Every row comes from one small tree of marks. The marks that hang from a mark follow it in brackets, in the order of their numbers. Every link used is in the known rows. Which tree was each row made from?
Known rows:
Q_127[Q_997[Q_699]]: [ 21  22 -22   5 -13  39 -15 -29  -9  23  38   8  17  17  34 -23   4 -34
 -38 -15 -43 -11  19   8  31  37   9   1 -62 -22  24 -30 -25   6  13  14
  61 -13 -34  30 -37  20]
Q_997[Q_127]: [ 22  21   4 -18 -28  39   5 -20 -26  34 -10  48 -31   6  22  13   2   0
 -32 -13 -43  -9  10 -14  45  30   1 -12 -23 -24 -14 -25 -22  24 -18  40
   5  17   2 -23   2  25]
Q_699[Q_997]: [ 24   0 -15   4 -17  18 -10 -23   9  33  28  46 -16  29  19  13 -26 -24
 -14   2 -14  -4  35  13   3  23 -25   7   1  -9 -26 -36 -14  35  10  31
  43   2   9 -36 -31   1]
Q_997[Q_127[Q_176] Q_699]: [ 55   4  36  -5 -49  47   0 -45  -8  35  14  42  12 -20  27  28  48 -17
 -58 -27 -28 -21 -25 -36  63  61  13  -7 -13 -37  13 -39 -32  48 -19  19
  15  29   4 -14  -4  30]
Q_997[Q_127[Q_176 Q_518] Q_699]: [ 53  10  19   8 -47  45 -19 -34 -12  25  19  71  13   4  39  36  40 -41
 -39  -1 -36 -41 -33  -8  61  44  12  -9   3 -23  34 -49 -19  52 -36  -2
  -4  50  25 -20   0  42]
Q_127[Q_176[Q_699] Q_518]: [ 66  -5 -22 -17 -28 -22 -45 -25  19   1  28  54 -16  17  51  33  22 -21
 -30  36 -21  10 -12   2  40   6  27   2  49 -26  45 -25 -28  21  12 -15
  -9  32  21 -60  -6  -6]
Q_773[Q_170[Q_699] Q_997]: [ 56  -7 -42 -30 -20  15 -16  46   0 -45  25  22 -62  37 -23   5  12 -21
   4  14 -40  -1  38 -10   6  60  40  50 -43  -3 -16 -19 -13  -6 -44  39
  45   7  -3  28 -63  -7]
Q_773[Q_170 Q_997]: [ 34 -16 -39 -45 -11  22 -20  36  -3  -9  32   8 -56  54  -3  11  21 -37
  -8 -18 -23   1  27  -2  13  40  14  29 -55  15  -5 -28  12 -18 -24  45
  28  -3  13   2 -47  10]
Q_170[Q_127 Q_699[Q_997] Q_773]: [ 28  26 -64  36 -60  16  27 -20  38  -3  27  32 -15  -6  -6   9 -45  19
 -36 100 -70  -5  70  -8  10  45 -31  74 -13 -29 -39 -19 -53  18 -37  47
  70 -15  11  -6 -78 -14]
Q_170[Q_127 Q_773]: [  7   9 -50  16 -57  -2   9 -14   9   4  30  -2 -24  -5   1   6 -20  29
 -42  65 -55   2  58 -27  25  23 -31  36 -29  -7 -20  -6 -21 -14 -24  46
  27 -23  14 -14 -41  25]
Q_773[Q_170 Q_997[Q_127[Q_176] Q_699]]: [ 69 -13  17 -36 -36  52  -2 -15 -15   6  36  21 -10  28   7  36  80 -32
 -39 -30 -37 -26  -6 -29  48  92  24  27 -54 -11  18 -45  -5  10 -58  34
  25  30  38   2 -43  28]
Q_997[Q_127[Q_176[Q_699] Q_518] Q_773]: [ 56   7   7 -19 -45  27 -22 -18   9  37  -2 102 -11  -1  52  41  31 -19
 -73  14 -70  15 -20 -15  91  19  19   0  25 -23  54 -23 -65  49  -8   9
 -29  70  53 -38  14 -15]
Q_997[Q_127[Q_518] Q_699 Q_773]: [ 37  17  22  26 -46  87  -3  -7  -7  34 -17  82  -1   3  18   5  10 -43
 -48 -15 -93 -22 -12  -7  86  18  -6 -26 -34  21  40 -40 -54  38 -51  42
  -3  72  21  22  15  50]
Q_773[Q_170]: [ 11  -5 -17 -19 -16   6 -32  16   9   4  21  14 -46  30 -10 -11   7 -24
 -24   1 -36  -7  19 -19  25  26   8   6 -11   4  -4 -26   7  -9  -9  24
   6  12  20  -5 -33  29]
Q_170[Q_699[Q_176] Q_773[Q_997]]: [ 43  27 -44  -1 -60 -23  26  16 -37 -12  32  19 -48  42 -22  15 -10  24
 -36  24 -29  26  36 -20  11  89 -31  64 -43 -26 -20  11 -54  13 -15  53
  47  11 -17  59 -38 -32]
Q_773[Q_997]: [ 49 -18 -25 -27 -12  16   6  10 -25 -10  25  13 -45  37  14  12   2 -11
   4 -25 -13  20  34   5  13  21  -6  13 -52  -2  -8 -20  -5  -1  -1  49
  40 -26 -13  -4 -30  -3]
Q_997[Q_773]: [ 23 -18  10  15 -41  17 -12  25   6  30   3  55 -27   2   2 -19 -25 -20
 -51 -15 -55  20  26 -24  49   9 -20  -5 -39   3   8 -11 -38  32   9  44
   4  24  -5   1   2  -5]
Q_176[Q_699[Q_997]]: [ 47  19 -23 -10   0  30   2 -42  30  20  28  32 -12  15  41  14 -11 -18
 -38   1 -30  24  25   9  21   5  -4   0  17 -14  -3 -13 -44   9  15  36
  55   1   2 -44 -40 -21]
Q_176[Q_699[Q_997[Q_127 Q_773]]]: [ 43  21   8  -9 -28  77  18 -34  29  69  -9  85 -14  -5  46  23   1 -14
 -83  -3 -78  28  22  -9  65  24 -10  -9  -9  -7   7 -18 -81  44  -4  60
  36  38  33 -30 -24 -27]
Q_176[Q_699]: [ 48  19 -15 -12  -4  18  -2 -22  15  11  17   9 -36  -7  31  -1   7  -8
 -45  -2 -31  33  13  -9  37 -12  15 -16   0 -18   6   1 -40  -3  22  34
  19   2 -22 -25 -19  -4]
Q_170[Q_699[Q_997[Q_127]] Q_773]: [ 32  47 -33  15 -51  37  25 -32  -1  19 -12  70 -45   6   2  36 -36   4
 -50  58 -67  -6  50  -3  33  72 -16  41   3 -56 -50 -24 -66  55 -35  44
  57  15  21   8 -49  12]
Q_773[Q_997[Q_127]]: [ 40   3 -11 -39 -22  47  22  -5 -44   8  -2  36 -37  30  25  31  13   2
  -7 -29 -29   8  22  -9  33  40   5   9 -53 -12 -16 -23 -15  11 -21  58
  31  -5   7  -8 -19  16]
Q_699[Q_176]: [ 20  15   5 -12 -47 -15 -22   1 -25  38  38  17 -13  41   0  -7   3   4
 -37 -21 -15  -8  -8 -10  20  33 -39  15 -21  -1  13  -3 -24  23  31  36
   4  30  -9   4  -4 -10]

Write each row's tree:
[ 40   3 -22 -18 -43  40   2  26   3   1  82 -30  14  41 -15 -16  79   0
 -36 -12 -54 -32  16 -24  20  74 -13  63 -92  53  34 -14  -6 -43 -50  76
  43  30  15  38 -65  -4] => Q_773[Q_170[Q_127] Q_997[Q_699[Q_176]]]
[ -8 -10 -33 -17 -23  27 -59  23  17  34  27  45 -31  52  -3 -19  -9 -47
 -56   3 -80  -3  40  -5  33  47   4  32 -56   1  36 -32 -37   7  13  25
  19  19  22  29 -42  -8] => Q_127[Q_997[Q_773[Q_170]]]
[ 72  11 -26 -18 -74   3  32 -15 -31 -15   5  56 -50  12   3  61  12  22
 -50  43 -31  20  28 -31  38 108  11  65 -24 -61 -30 -19 -52  37 -38  32
  37  -6  17  11 -39 -20] => Q_170[Q_699 Q_773[Q_997[Q_127[Q_176]]]]
[ 45  34 -14 -24  -6  65  18 -54  16  47   7  55 -11   5  52  35  12  -7
 -49   6 -46  10  13   6  46  17   6  -5  14 -30 -11 -26 -61  24  -2  41
  48  26  20 -54 -35  -8] => Q_176[Q_699[Q_997[Q_127]]]
[ 23   8  -2  24 -28  51 -18  -4   1  39  31  31  14   6  19 -23  -2 -43
 -61 -21 -82   0  30   5  51  38  -7  -4 -77  -6  45 -31 -53  22  17  30
  38  20 -27  41 -20  -1] => Q_127[Q_997[Q_699 Q_773]]
[ 28  -3 -39  -8 -48  12 -26 -25  37  39  44  39  31 -13  52  -7  28   4
 -82  54 -68  32  28 -20  49  33  11  51 -33 -30  53 -13 -75  21  25  11
  27   4  19 -25 -44 -81] => Q_170[Q_127[Q_176[Q_699] Q_997[Q_773]]]
[ 89  -3 -16 -49 -28  18 -17 -37 -20   2  22  62 -27  35  69  61  60 -19
 -20  11 -23   6 -17   1  57  33  38  18   7 -30  37 -31 -41  23 -19   8
  10  27  51 -51 -14  -6] => Q_773[Q_997[Q_127[Q_176[Q_699] Q_518]]]
[ 31  28  50  20 -63  72  13 -11 -24  76  11  54  21  -3   3  -6  41  -6
 -92 -59 -78 -14 -21 -37  83  66 -31  -7 -59  11  44 -11 -70  46  -6  62
  -1  83   2  45  19   2] => Q_997[Q_127 Q_699[Q_176] Q_773]
[  4  30 -85   9 -38  15 -40  12  -9 -36  23  53  -4  17  32 -20 -14 -15
  10  92 -69 -35  50  25   4  18  23  57 -29 -20  29 -45 -36  21 -30  -7
  51   2  -3  13 -61  -8] => Q_170[Q_127[Q_518 Q_997] Q_699]
[ 41  32 -30 -13  -9  59 -11 -55  11  34   4  80 -12  30  61  45   4 -40
 -32  31 -58 -12   1  27  52   8   8 -11  39 -15  16 -37 -54  35 -17  16
  30  43  48 -58 -32  22] => Q_176[Q_699[Q_997[Q_127[Q_518]]]]
[ 16 -30 -28 -24 -57  -9 -44  13  39   6  51   9 -10   4  -1   4  42 -12
 -33  47 -29 -31  22 -39  18  44  -1  58 -11   0  11 -29   6   1 -20  12
   2  13  44 -39 -48  -3] => Q_773[Q_170[Q_127[Q_176]]]
[ 17  10 -49   1 -46  19 -26  40  31 -31  24  17 -29 -10 -20 -29  17   2
 -11  65 -74 -29  44 -26  20  34  30  64 -24   0 -10 -12 -10   4 -58  33
  34  22   2   1 -63  -7] => Q_773[Q_170[Q_127 Q_699]]
[ 81  12 -23 -37 -40   9  31 -51 -15  10  21  23 -45  10  42  71  44  20
 -72  28 -26  43  14 -33  56  76  21  34  -5 -56  -6  -7 -59  -3 -14  41
  25 -10  40 -29 -34 -13] => Q_170[Q_773[Q_997[Q_127[Q_176[Q_699]]]]]
[ 21   7  28   4 -36  96   0  11  15  40  -4  43  -3  -3 -13  -1  36 -39
 -79 -33 -97 -22   2 -41  91  54  11 -11 -55  19  23 -26 -37  22 -48  51
   2  75  26  31 -14  54] => Q_997[Q_127 Q_699 Q_773[Q_170]]
[ 31  14 -47  15 -45  30  11   8  34  -7  27  50   3  -4   5  -9 -21   0
 -10  67 -58 -21  60  -1  -2  24 -11  62 -14  -9 -25 -25 -37  38 -34  41
  70   1  -8 -18 -71 -32] => Q_170[Q_127 Q_699[Q_997]]
[ 82  -9   6 -21 -43  45 -15 -32 -30   0  27  54   3  36  41  53  47 -39
 -12 -13 -30 -30 -21   3  52  58  19  10 -29 -12  33 -54 -20  33 -48  17
  12  31  30 -12 -13  33] => Q_773[Q_997[Q_127[Q_176 Q_518] Q_699]]
[ 48  38 -58  -2 -53  30  13   0 -45 -32  -8  67 -65  36  13  54 -17  -3
   5  54 -74   0  36   5  44  64   9  43 -18 -36 -21 -27 -48  23 -67  37
  38  15  26  26 -31  31] => Q_170[Q_699 Q_773[Q_997[Q_127[Q_518]]]]
[  4 -14 -54 -36 -50 -10 -65  -3  24  13  67  15  11  28  14  -7  40 -16
 -37  60 -42 -35  27 -18   9  62   9  73 -32 -19  29 -48 -10  -1  -1 -10
  25  -7  43 -21 -78 -30] => Q_773[Q_170[Q_127[Q_176 Q_997]]]
[ 61  -1 -33 -11 -21  -8 -36 -43  34  17  42  72  -1  36  50  46   5 -42
 -30  40 -14 -10   0  22  21   8  -2  15  53 -24  25 -44 -35  34  16  -6
  22  21  40 -79 -29 -25] => Q_127[Q_176[Q_699[Q_997]] Q_518]
[ 15  13  22  -3 -57  51   6 -11 -18  92   7  89  11  40   9  16   2  -5
 -76 -33 -65 -20   4 -16  48  72 -65  20 -30   2   7 -26 -67  63   8  58
  18  71  39   4   0 -42] => Q_699[Q_176 Q_997[Q_127 Q_773]]
[ 33 -21 -70 -31 -26  22 -36  46   7 -36  46  20 -33  63   9  11  28 -27
  21  47 -48 -31  36   3  20  19  12  60 -44  50  22 -43  21 -41 -61  34
  22   2  49 -19 -58  22] => Q_773[Q_170[Q_127[Q_518]] Q_997]
[ 85  -1  -7 -58 -22  27  13 -38 -24  12  20  36 -22   8  59  53  64   8
 -55  -7 -15  37  -4 -24  47  48  24  16 -11 -40  11 -16 -41   5  -6  37
  19   9  23 -40 -25 -32] => Q_773[Q_997[Q_127[Q_176[Q_699]]]]
[ 34  -4   0 -23 -53   8 -35 -23 -24  20   5  81  -9  25  40  42  19 -27
 -24   9 -18 -31 -22  -3  49  37  13   5  24 -26  29 -51 -20  55 -18 -12
 -23  38  45 -49  10  25] => Q_997[Q_127[Q_176 Q_518]]
[ 42  -5 -32 -11 -30  -7 -66 -17  10  25  29  80   2  31  59  19  10 -45
 -60  42 -60  19  -4  11  54  23  16  16   5 -34  85 -35 -75  34  33 -23
  -3  29  33 -25 -18 -46] => Q_127[Q_176[Q_699] Q_518 Q_997[Q_773]]
[ 35 -16 -22 -29 -28   0 -62  -7  34  40  45  46 -18  25  28   1  38 -34
 -98  24 -62  18   9 -20  49  55  27  39 -16 -24  59 -19 -65   9  33  -6
   6  23  34 -14 -49 -57] => Q_127[Q_176[Q_699] Q_997[Q_773[Q_170]]]
[ 32  46  39   4 -47  53  17 -33 -33  52  22  27  20   9  11  -6  53   2
 -66 -57 -52 -34 -25 -23  51  64 -19  -8 -45  -3  27 -17 -40  33 -15  49
  22  68  -7  31   2  24] => Q_997[Q_127 Q_699[Q_176]]
[ 20  28 -79  37 -65  -1  -6   6  11 -42  16  49 -35  -4  -2   9 -33   8
 -13 108 -83 -13  52  -6  33  21  -8  62   2 -21  -1 -14 -38  14 -55  22
  24  10  12   6 -42  22] => Q_170[Q_127[Q_518] Q_699 Q_773]
[ 34  -3 -18  -8  -8  44 -17   7  55  36  31  49 -24  23   5  -3   2 -46
 -71  12 -76  20  30  -4  50  27  -5  19   1  19  15 -20 -48  12   0  49
  28  41  41 -15 -50 -23] => Q_176[Q_699[Q_997[Q_773[Q_170]]]]
[ 33  -8  16  20 -23  57 -19  31  37  24  22  23 -14   4 -21 -24  14 -51
 -71 -28 -85  -8  13 -29  64  36   8  -5 -58  28  26 -22 -17  10 -22  46
   4  48   3  33 -19  36] => Q_997[Q_699 Q_773[Q_170]]
[ 20   5  24  16 -43  34 -25  31  10  51  42  17  10  31 -24 -29  38 -32
 -86 -45 -74 -22 -12 -33  57  65 -26  14 -60  40  52 -15 -46  11 -11  59
  -8  80  10  56 -15   7] => Q_997[Q_699[Q_176] Q_773[Q_170]]
[ 11  22 -46  11 -56  10 -15  21  27  10  58  33   9  36 -30 -16  16   2
 -24  55 -60 -50  34 -16  -2  71 -26  93 -18  16  -4 -21 -30  19 -38  47
  51  52  27  11 -86 -50] => Q_773[Q_170[Q_127 Q_699[Q_176 Q_997]]]
[ 49   2 -52  12 -53 -10   4 -62  58  28  64  19   4  -8  31  41  14  18
 -76  93 -41  17  48 -26  30  46 -24  67  24 -34  -8 -11 -49   3   6  33
  49 -20  49 -65 -65 -39] => Q_170[Q_127[Q_176[Q_699[Q_997]]] Q_773]
[ 33  -4   7 -23 -47  30  -2 -46  -5  56  17  80   3  19  36  45  11 -17
 -42  -3 -14 -27   3  -6  29  64 -14  18  13 -35 -12 -50 -28  69   3  14
  26  19  47 -54 -26 -15] => Q_699[Q_997[Q_127[Q_176]]]
[ 16  42  -6 -15 -53  40 -11   3  -6  32  23  76 -12  50 -18  12  26 -12
 -46  12 -62 -54  -1 -14  24 103 -14  60   1 -14 -12 -31 -52  50 -37  38
  29  85  33  24 -50 -26] => Q_773[Q_170[Q_699[Q_176 Q_997[Q_127]]]]
[ 27  31 -61  26 -63   3  19   0  15 -26  13   9 -32 -32  -7  -4 -27  29
 -34  94 -68   5  72 -28  21  38 -16  62 -20 -27 -26   8 -39  12 -39  40
  40 -13  -4  18 -49  -2] => Q_170[Q_127 Q_699 Q_773]
[ 44  24 -17  -3 -25  74  -1 -20  24  52 -12 111 -11  20  50  35  -5 -41
 -53  18 -91   6  14  11  76  10  -9 -10  13   5  31 -31 -77  47 -19  37
  16  65  54 -34 -15 -11] => Q_176[Q_699[Q_997[Q_127[Q_518] Q_773]]]
[ 62 -18  10 -57 -39  15   0 -16 -36  14  17  51 -30  32  34  48  43   2
 -23 -20  -5   3   6 -21  33  70   4  23 -31 -33  -6 -36 -18  28 -10  32
  20   5  22 -27 -19 -12] => Q_773[Q_997[Q_127[Q_176]]]
